Each row was made from one path, in order. Every step used is in the known rows, and no mark comes twice. Write each row's path.
In the rows, 128 means zero.
Known rows
W > G > X: [120 126 138 106 110 129 147 142 122 140 113 133 102 149 136 152 123 104
  82 125 118 130 169 130 132 124 120  95 123 106]
X > G > W > C > P > S: [166 127  81 130 113 133 119  93 140 135  86 144 129 148 146 151 118  59
 123 119 145 125 137 143 100 132 129 157 143 134]
X > K: [130 129 171 132 138 126 126 158 119 133 128 126 121 123 122 121 132 135
 146 130 120 149 148 118 149 126 119 122 126 122]
J > S > P > C > W > G > X > K: [183 137 161 131 116 138 123 118 115 184 147 129 116  82 172 104 136 126
   4 146 105  81 142 134  94 124  81 129  85 122]
J > S > P > C > Y: [120 138 149 201 127 139  90 127 143 143 178 130 120 136 139  84 144 163
 153 139 113 125 100 133  86 125 128  86 153 133]
S > P > C > W: [128 128 127 107 125 133 113 130 154 121 165 123 123 112 143  90 123 144
 158 140 122 119 113 118 108 125 119 146 130 139]
Y > C > P > S > J: [108 126 102 158 132 141 154  82  90  66 130 145 145 156 136 142 146 140
 186 108 142 129  64 149  71 131 146 139 112 139]
S > P > C > E: [130 126 144 123 138 136  75 144 141 104 161 125 122 127 104 125 137 173
 133 135 129 118 105 114 150 129 143 128  96 123]
W > C > E: [ 98 119 120  99 143 121 119 147 129 101 136 118 118 146  84 165 135 144
 111 122 143 122 115 123 162 134 162 138 133 122]
K > C: [105 123 129 136 138 122 114 140 123 134 127 125 128 130 101 138 117 154
 168 125 132 151 135 131 138 126 142 111 127 130]
W > C: [104 118 114 113 131 120 131 150 141 120 138 125 107 146  99 141 121 131
 139 122 135 134 119 127 122 128 150 124 163 128]
P > C > K: [132 126 126 137 137 121 103 151 149 136 117 118  96 124 119  80 140 149
 114 127 123 168 115  97 137 128 117 121 121 131]
S > P: [122 132 152 143 116 131 113 152 121 112 152 139 140 135 139 120 119 136
 184 128 123 138 112 127 110 121 140  83 148 119]
X > K > C > E: [136 127 162 134 162 123 104 148 101 140 117 114 143  99  91 158 133 165
 111 129 134 138 142 124 198 131 134 140  89 125]
C > W: [ 87 129 131  92 124 123 160 129 131 106 136 122 126 137 139 113 127 121
 165 130 128 134 138 124 128 130 127 135 138 132]
G > W > C: [116 127  96  86 132 114 114 137 144 131 113 126 120 134 119 129 121 102
 137 129 139 122 141 126 130 129 141 132 157 137]
C > P > S > J: [ 98 134 128 181 111 146 147  77  91  75 118 149 133 171 154 132 157 121
 166 109 134 133  86 145  64 131 136 115  97 124]
K > C > P > S > J: [105 131 113 193 123 142 135  71  86 101 112 143 147 148 137 144 145 138
 169 109 140 135  83 155  75 131 139 126  91 134]
S > J: [ 70 131 154 147 128 134 134 116 108  99 141 135 124 144 139 121 147 148
 158 126 124 137 119 132 103 127 142  94 107 126]
Z > C: [119 124 130 141 141 116 126 138 129  99 145 135 137 145 106 130 119 150
 162 128 130 145 116 121 160 129 133 123 150 129]
Z > C > E: [114 124 138 132 154 117 120 134 118  78 144 128 144 145  91 154 132 162
 128 128 137 131 113 119 198 135 144 138 116 123]
Z > C > W > G: [129 125 112  99 123 120 149 109 131 106 144 129 140 127 138 133 116 105
  81 134 129 110 130 124 149 132 106 149 143 127]
W > G > X > K > C > P: [198 126 133 160 115 130 148 137 113 178  75 131 121  94 132 175 118  93
  84 118 122 124 161 153 150 124  99 122 118 113]
G > X > K > C > Z: [150 135 170 158 149 122 172 152 120 201  94 114 179 104 101 130 117 164
 140 133 117 148 180 125 181 124 137 143 132 131]
S > P > C > W > G: [146 127 120  91 110 139 103 120 150 133 163 126 114 109 151 103 120 114
  91 140 120 100 121 120  99 127 108 137 119 128]

Which path is each row?
[135 135 150 151 125 139 116 144 160 139 162 126 158 133 111  86 122 177
 186 140 118 128 120 110 121 124 151 129 139 131]	S > P > C > Z
[122 125 112  88 121 121 164 119 119 165 104 120 126 110 139 152 112 102
  63 130 124 118 169 138 140 127 109 134 120 126]	K > C > W > G > X
[166 128 101 113 132 109 116 140 145 174  83 124 124 100 146 106 115  73
  74 131 134 151 150 113 145 127 118 124 164 135]	X > G > W > C > K
[136 127 137 135 127 137  82 148 152 123 162 131 111 127 122 102 123 160
 170 135 120 131 108 116 111 123 131 114 125 128]	S > P > C
[105 128 125 129 129 124 164 147 151 137 135 120 153 152  87 124 119 148
 164 126 134 131 131 119 132 129 168 141 178 131]	W > C > Z
[137 119  99 136 128 127 153 142 133  82 128 135 127 135 110 154 121 128
 230 112 140 138  99 144 125 128 145 132 158 133]	Y > C > P
[129 130 137 163 134 136  92 144 169 138 162 122 121 133 131  88 130 148
 183 137 113 145 113 119 127 123 129 110 181 136]	S > P > C > Y
[ 97 126 116 105 136 118 146 122 127 131 127 118 140 113 121 124 117 136
 165 130 134 137 140 130 138 129 129 146 131 141]	K > C > W
[162 126 156 115 146 125 123 143  94 174  94 116 133  94 108 183 128 132
  17 129 125 119 172 132 200 129 115 130  79 110]	W > G > X > K > C > E
[148 128  79 117 112 119 134 128 151 115  92 134 118 132 128 150 124  76
 175 118 145 114 126 147 118 130 137 135 167 134]	G > W > C > P
[149 132 155  81 121 126 173 135 116 164 105 120 119 104 164 133 126  85
  40 134 113 117 180 127 149 127  89 144 117 117]	C > W > G > X > K
[ 66 134 145 147 130 141 129  87  85  93 136 141 134 170 146 113 155 148
 127 121 129 140 102 126  74 131 141 114  87 128]	P > S > J
[ 99 124 118  89 135 128 128 126 163 118 143 115  99 130 126  98 132 144
 149 137 125 128 137 113 126 132 120 168 116 140]	P > C > W
[172 126  89 131 111 126 125 122 160 141  90 139 117 120 140 157 111  59
 159 123 140 118 156 147 128 129 128 138 165 131]	X > G > W > C > P
[174 129 141 102 135 116 173 126 117 157 112 123 142  97 152 137 116  99
  32 137 116 113 160 126 178 128  83 164 131 124]	Z > C > W > G > X > K
[160 130 134 156 128 124  89 155 141 141 136 126 119 107 136  73 131 147
 123 130 119 159  88 101 116 122 117 104 135 129]	S > P > C > K
[120 136  80 139 117 134 134  67 108 100  94 144 140 153 155 137 149  87
 129 114 146 103  89 151  67 133 139 145 123 140]	G > W > C > P > S > J
[114 125 109  94 121 126 138 114 125 141 126 121 130 112 131 141 113 108
  90 130 132 116 147 132 127 130 115 137 124 129]	K > C > W > G
[122 133 155 162 133 139  69 126 116 109 179 133 121 131 114 123 152 186
 110 136 128  99  93 126 109 131 143 101  70 120]	J > S > P > C > E
[111 127 124  76 108 126 176 123 125 138 110 125 113 133 155 139 122  86
  66 130 119 116 170 131 131 127 106 125 125 117]	C > W > G > X
